What can hang from each mark
visu: mesepaz sedudi
mesepaz: dinu tuses visu
tuses: koma mesepaz
dinu: koma mesepaz
dure: zatun
fozaf: sedudi
zatun: dinu dure
sedudi: fozaf
koma: tuses

In the rows, zero is written as 100.
Known rows, with every way that one mark hangs from another
zatun(dinu(koma) dure): |  74 |  80 |  76 | 101 |  97 | 118 | 132 |  93 |  57 | 111 | 118 |  75 |  91 | 107 |  56 |  94 | 108 | 142 |  90 | 137 |  83 | 134 | 106 | 112 |  94 |  87 | 101 |  74 |  96 |  93 |
zatun(dinu(koma(tuses) mesepaz) dure): |  65 |  98 |  73 |  99 |  99 | 112 | 140 |  75 |  53 | 130 | 124 |  79 |  88 | 118 |  54 |  96 | 100 | 128 |  94 | 137 | 108 | 135 | 101 | 121 |  96 |  79 | 100 |  79 |  83 | 101 |
visu(mesepaz(tuses) sedudi): |  83 |  96 | 119 |  80 |  98 |  64 | 104 | 108 | 113 |  43 |  51 |  98 | 111 | 115 |  97 |  79 | 108 | 142 |  76 | 129 |  89 |  81 | 121 |  89 |  91 | 119 | 125 |  59 |  95 | 101 |
dinu(koma(tuses) mesepaz): |  66 | 104 |  76 |  87 | 107 | 100 | 132 |  76 |  89 | 112 |  90 |  74 |  78 | 131 |  74 |  97 |  95 | 122 |  90 | 126 | 122 | 110 | 100 | 118 |  82 |  74 | 126 |  84 |  76 | 104 |
koma(tuses(mesepaz)): |  77 | 103 |  85 |  89 | 104 | 106 | 116 |  98 | 110 |  99 |  69 |  83 |  78 | 118 |  97 |  87 | 112 | 120 |  91 | 136 | 104 |  90 | 115 | 109 |  83 | 107 | 118 |  84 |  77 | 106 |
dinu(koma mesepaz(tuses visu)): |  77 | 118 |  90 |  99 | 109 |  81 | 117 |  73 |  92 |  89 |  89 |  83 |  91 | 134 |  83 |  94 |  92 | 122 |  89 | 133 | 106 | 118 | 106 | 118 |  76 |  76 | 102 |  64 |  82 |  97 |
dure(zatun(dinu(koma mesepaz(visu)))): |  79 | 104 |  73 |  97 | 101 | 101 | 131 |  90 |  61 | 119 | 114 |  72 |  93 | 117 |  50 | 102 | 104 | 135 |  85 | 138 |  91 | 130 | 112 | 103 |  78 |  86 | 105 |  76 |  87 | 103 |
fozaf(sedudi): |  76 |  66 |  89 |  86 |  98 | 110 | 114 | 113 | 106 |  81 |  50 |  62 |  88 |  98 |  82 |  79 | 104 | 148 |  85 | 131 |  90 |  77 | 107 |  94 |  97 | 117 | 135 |  77 | 109 |  99 |
mesepaz(dinu): |  88 |  84 |  90 | 101 |  99 |  84 | 109 | 104 | 107 |  59 |  78 |  84 |  89 | 104 |  85 |  92 | 110 | 131 |  87 | 132 |  79 |  91 | 111 | 106 |  90 | 108 | 124 |  64 |  99 | 104 |
tuses(mesepaz(dinu visu)): |  90 | 113 |  94 |  98 | 105 |  82 | 101 |  97 | 117 |  74 |  78 |  87 |  88 | 116 |  98 |  91 | 110 | 121 |  84 | 141 |  82 |  87 | 116 | 103 |  77 | 115 |  98 |  65 |  91 |  97 |
zatun(dinu(koma(tuses))): |  76 |  90 |  72 |  97 | 104 | 113 | 130 |  87 |  74 | 106 |  99 |  76 |  83 | 114 |  74 |  96 |  98 | 130 |  90 | 133 |  89 | 119 | 102 | 115 |  86 |  85 | 120 |  80 |  92 | 100 |
koma(tuses(mesepaz(dinu visu(sedudi)))): |  80 | 118 |  95 |  99 | 108 |  86 | 105 |  91 | 120 |  77 |  68 |  99 |  88 | 118 | 103 |  83 | 104 | 110 |  86 | 137 | 101 |  84 | 113 | 112 |  75 | 114 | 111 |  72 |  84 | 106 |
koma(tuses): |  75 |  90 |  84 |  96 | 104 | 108 | 119 | 104 | 103 |  87 |  69 |  85 |  84 | 113 |  89 |  86 | 109 | 124 |  93 | 130 | 103 |  94 | 113 | 113 |  85 | 102 | 133 |  80 |  85 | 106 |
dinu(koma(tuses) mesepaz(visu(sedudi))): |  68 | 118 |  87 |  91 | 113 |  88 | 124 |  77 |  97 | 103 |  81 |  86 |  93 | 133 |  80 |  90 |  87 | 117 |  84 | 125 | 123 | 105 |  99 | 118 |  72 |  80 | 122 |  76 |  81 | 102 |
visu(mesepaz(dinu tuses) sedudi): |  86 | 101 | 121 |  89 |  97 |  49 | 100 |  99 | 117 |  26 |  59 | 106 | 109 | 112 | 101 |  82 | 105 | 134 |  76 | 131 |  83 |  79 | 118 |  93 |  92 | 122 | 121 |  52 |  98 | 103 |
tuses(mesepaz(dinu(koma) visu(sedudi(fozaf)))): |  83 | 108 |  98 |  94 | 109 |  78 |  97 |  94 | 120 |  72 |  67 |  90 |  87 | 120 |  97 |  86 |  98 | 123 |  76 | 133 |  88 |  89 | 105 | 105 |  75 | 113 | 106 |  68 |  98 |  96 |
tuses(koma mesepaz(dinu)): | 102 | 116 |  90 |  89 | 109 |  90 | 103 |  96 | 120 |  82 |  69 |  76 |  81 | 119 |  92 |  94 | 112 | 120 |  86 | 147 |  83 |  95 | 115 |  95 |  90 | 111 | 109 |  74 |  80 | 105 |
visu(mesepaz(tuses)): |  82 |  96 | 106 |  87 |  96 |  75 | 108 | 105 | 105 |  53 |  69 |  92 | 100 | 118 |  97 |  88 | 114 | 139 |  83 | 133 |  87 |  90 | 122 |  93 |  93 | 113 | 118 |  63 |  89 |  96 |
dure(zatun(dinu(mesepaz))): |  83 |  94 |  76 |  92 |  94 | 100 | 129 | 100 |  64 | 116 | 104 |  69 |  96 | 108 |  50 |  98 | 112 | 141 |  88 | 138 |  88 | 119 | 118 |  98 |  91 |  97 | 113 |  76 |  89 | 109 |
visu(mesepaz(dinu tuses(koma)) sedudi): |  94 | 112 | 120 |  88 | 103 |  52 |  98 |  98 | 121 |  30 |  54 | 105 | 109 | 117 |  99 |  83 | 104 | 129 |  76 | 135 |  84 |  85 | 118 |  89 |  93 | 122 | 122 |  55 |  92 | 105 |
dinu(koma mesepaz(tuses visu(sedudi))): |  78 | 118 |  98 |  94 | 110 |  74 | 114 |  76 |  96 |  83 |  78 |  87 |  99 | 133 |  84 |  89 |  88 | 124 |  84 | 131 | 107 | 112 | 105 | 116 |  75 |  80 | 107 |  62 |  87 |  99 |
tuses(mesepaz(dinu)): |  89 |  99 |  90 |  90 | 100 |  86 | 106 |  98 | 114 |  77 |  75 |  79 |  81 | 113 |  93 |  91 | 114 | 127 |  85 | 140 |  81 |  86 | 116 | 101 |  87 | 113 | 106 |  69 |  90 | 103 |

Rows
|  79 | 109 |  72 | 101 | 105 | 111 | 126 |  90 |  70 | 120 | 110 |  80 |  83 | 116 |  65 |  98 | 108 | 126 |  86 | 143 |  88 | 129 | 116 | 105 |  71 |  93 |  97 |  82 |  80 | 102 | -> dure(zatun(dinu(koma(tuses(mesepaz(visu))))))
|  74 | 103 |  96 | 109 | 113 |  78 |  99 |  92 | 116 |  56 |  68 | 104 |  92 | 117 |  94 |  83 |  88 | 115 |  78 | 124 |  98 |  95 |  97 | 118 |  72 | 107 | 125 |  67 | 102 | 100 | -> mesepaz(dinu(koma(tuses)) visu(sedudi(fozaf)))
|  80 |  88 | 103 |  94 | 106 |  87 |  95 | 120 | 115 |  65 |  47 |  87 | 110 | 110 |  90 |  77 |  99 | 137 |  79 | 122 |  91 |  84 | 108 | 102 |  82 | 120 | 132 |  67 | 111 |  96 | -> mesepaz(visu(sedudi(fozaf)))
|  75 | 110 |  77 |  96 | 104 |  99 | 129 |  86 |  67 | 118 | 105 |  82 |  95 | 118 |  55 |  96 |  99 | 128 |  84 | 136 | 100 | 127 | 110 | 106 |  76 |  88 | 109 |  78 |  85 | 108 | -> dure(zatun(dinu(koma(tuses) mesepaz(visu(sedudi)))))
|  85 | 108 |  83 | 102 |  98 |  91 | 121 |  92 |  67 | 104 | 104 |  81 | 100 | 113 |  60 |  96 | 108 | 132 |  90 | 143 |  86 | 124 | 121 | 104 |  85 |  97 |  98 |  68 |  87 | 108 | -> dure(zatun(dinu(mesepaz(tuses visu))))
|  96 | 119 | 101 |  83 | 113 |  93 |  92 | 109 | 127 |  88 |  44 |  80 |  97 | 123 |  95 |  83 | 103 | 125 |  80 | 140 |  93 |  90 | 113 |  91 |  83 | 121 | 116 |  77 |  88 |  98 | -> tuses(koma mesepaz(visu(sedudi(fozaf))))
|  98 | 120 | 100 | 109 | 113 |  87 |  97 |  98 | 111 |  62 |  63 |  93 | 102 | 122 |  99 |  86 | 104 | 118 |  92 | 144 |  85 | 110 | 120 | 107 |  79 | 103 | 104 |  62 |  85 |  99 | -> mesepaz(tuses(koma) visu)
|  64 | 111 |  89 |  91 | 112 |  88 | 117 |  82 | 101 | 101 |  72 |  87 |  91 | 132 |  80 |  88 |  84 | 118 |  82 | 121 | 126 | 103 |  95 | 119 |  76 |  87 | 128 |  79 |  87 | 101 | -> dinu(koma(tuses) mesepaz(visu(sedudi(fozaf))))
|  74 | 110 |  91 | 104 | 101 |  92 | 126 |  73 |  59 | 106 | 114 |  89 | 107 | 120 |  62 |  90 |  93 | 130 |  90 | 140 |  96 | 135 | 106 | 118 |  89 |  84 |  85 |  62 |  92 |  98 | -> zatun(dinu(koma mesepaz(tuses visu(sedudi))) dure)
|  76 |  93 | 118 |  88 | 100 |  54 |  95 |  98 | 117 |  29 |  54 | 105 |  99 | 117 |  98 |  81 |  95 | 135 |  71 | 124 |  90 |  85 | 107 |  97 |  93 | 120 | 126 |  59 | 104 | 100 | -> visu(mesepaz(dinu(koma) tuses) sedudi(fozaf))
|  99 | 123 | 102 |  92 | 114 |  78 |  88 | 101 | 131 |  70 |  52 |  88 |  94 | 121 |  98 |  85 | 101 | 116 |  79 | 142 |  87 |  87 | 110 |  95 |  84 | 124 | 111 |  70 |  91 | 102 | -> tuses(koma mesepaz(dinu visu(sedudi(fozaf))))
|  80 |  96 |  87 |  92 |  98 |  92 | 116 | 105 |  73 | 106 |  88 |  78 | 105 | 109 |  55 |  91 | 103 | 139 |  82 | 133 |  91 | 113 | 113 |  98 |  88 | 108 | 116 |  74 |  99 | 108 | -> dure(zatun(dinu(mesepaz(visu(sedudi(fozaf))))))
|  76 |  98 |  81 |  93 | 101 |  95 | 121 |  96 |  68 | 112 |  97 |  76 |  98 | 115 |  52 |  94 |  98 | 138 |  80 | 132 |  94 | 123 | 107 | 101 |  83 |  96 | 114 |  77 |  96 | 105 | -> dure(zatun(dinu(koma mesepaz(visu(sedudi(fozaf))))))
|  92 | 126 |  98 |  97 | 109 |  77 | 108 |  86 | 104 |  83 |  71 |  85 | 103 | 129 |  87 |  91 |  99 | 119 |  92 | 140 | 103 | 107 | 115 | 109 |  87 |  95 | 107 |  64 |  81 | 103 | -> dinu(mesepaz(tuses(koma) visu))
|  73 |  83 | 110 |  80 | 100 |  63 | 101 | 108 | 116 |  43 |  57 |  95 |  99 | 114 |  88 |  84 |  97 | 141 |  67 | 118 |  93 |  78 | 102 |  91 |  94 | 121 | 141 |  66 | 108 |  96 | -> visu(mesepaz(dinu(koma)) sedudi(fozaf))
|  98 | 118 | 114 | 114 | 113 |  61 |  79 |  95 | 126 |  31 |  48 | 109 | 106 | 116 | 104 |  79 |  92 | 112 |  84 | 138 |  82 |  97 | 111 | 109 |  84 | 120 | 110 |  53 | 101 | 106 | -> mesepaz(dinu tuses(koma) visu(sedudi(fozaf)))
|  77 |  93 |  80 | 105 | 107 |  92 | 118 |  85 | 102 |  70 |  90 |  89 |  74 | 115 |  86 |  95 | 101 | 118 |  88 | 130 |  93 | 105 | 103 | 118 |  79 |  91 | 123 |  72 |  88 | 104 | -> mesepaz(dinu(koma(tuses)))
|  68 | 117 |  79 |  95 | 112 |  95 | 127 |  75 |  93 | 109 |  92 |  82 |  85 | 134 |  79 |  96 |  92 | 115 |  88 | 127 | 122 | 112 | 100 | 121 |  72 |  77 | 117 |  78 |  77 |  99 | -> dinu(koma(tuses) mesepaz(visu))
|  70 | 104 |  75 | 106 | 103 | 118 | 130 |  81 |  64 | 120 | 120 |  87 |  87 | 116 |  69 |  92 | 104 | 124 |  92 | 143 |  95 | 132 | 107 | 118 |  83 |  90 |  88 |  78 |  84 |  93 | -> zatun(dinu(koma(tuses(mesepaz(visu)))) dure)
|  88 | 115 |  96 | 122 | 111 |  71 | 100 |  78 | 105 |  44 |  89 | 104 |  89 | 122 | 101 |  91 |  96 | 112 |  88 | 139 |  79 | 114 | 111 | 122 |  69 |  93 |  93 |  52 |  92 |  97 | -> mesepaz(dinu(koma) tuses visu)
|  82 | 102 | 103 |  96 | 100 |  64 | 110 |  87 | 104 |  42 |  85 |  98 |  89 | 121 |  97 |  94 | 106 | 129 |  81 | 134 |  84 |  99 | 115 | 101 |  87 | 103 | 111 |  58 |  88 |  96 | -> visu(mesepaz(dinu(koma) tuses))
|  81 |  86 |  71 |  97 |  99 | 112 | 129 | 101 |  62 | 110 | 108 |  70 |  86 | 108 |  53 | 100 | 111 | 142 |  85 | 138 |  78 | 130 | 115 | 100 |  81 |  89 | 111 |  79 |  90 | 103 | -> dure(zatun(dinu(koma)))
|  77 |  93 |  69 | 100 | 101 | 115 | 131 |  95 |  63 | 114 | 109 |  76 |  83 | 110 |  57 |  98 | 110 | 133 |  88 | 138 |  87 | 130 | 114 | 105 |  79 |  89 | 112 |  83 |  84 | 106 | -> dure(zatun(dinu(koma(tuses))))
|  80 |  95 |  98 | 106 | 111 |  74 |  96 |  99 | 115 |  51 |  67 |  96 |  97 | 114 |  89 |  85 |  90 | 125 |  76 | 124 |  87 |  95 |  98 | 111 |  75 | 108 | 124 |  61 | 110 |  96 | -> mesepaz(dinu(koma) visu(sedudi(fozaf)))
|  83 | 102 | 102 |  85 | 105 |  89 |  95 | 112 | 121 |  83 |  51 |  83 |  97 | 116 |  97 |  80 | 105 | 132 |  78 | 132 |  91 |  80 | 114 |  97 |  81 | 122 | 113 |  73 |  98 |  96 | -> tuses(mesepaz(visu(sedudi(fozaf))))
|  80 | 109 | 108 |  94 | 104 |  68 | 100 |  94 | 108 |  72 |  56 |  91 | 109 | 122 |  89 |  80 |  93 | 127 |  85 | 129 | 106 |  93 | 111 | 110 |  89 | 107 | 115 |  60 |  98 | 105 | -> dinu(mesepaz(tuses visu(sedudi(fozaf))))
|  70 |  96 |  74 | 101 | 100 | 122 | 133 |  82 |  62 | 123 | 118 |  82 |  82 | 114 |  66 |  93 | 107 | 128 |  93 | 142 |  95 | 132 | 107 | 116 |  90 |  88 |  93 |  81 |  83 |  97 | -> zatun(dinu(koma(tuses(mesepaz))) dure)
|  74 | 110 |  84 | 108 | 101 |  97 | 129 |  72 |  55 | 111 | 124 |  86 |  99 | 121 |  61 |  94 |  98 | 128 |  93 | 142 |  96 | 141 | 107 | 120 |  90 |  81 |  81 |  64 |  89 |  95 | -> zatun(dinu(koma mesepaz(tuses visu)) dure)
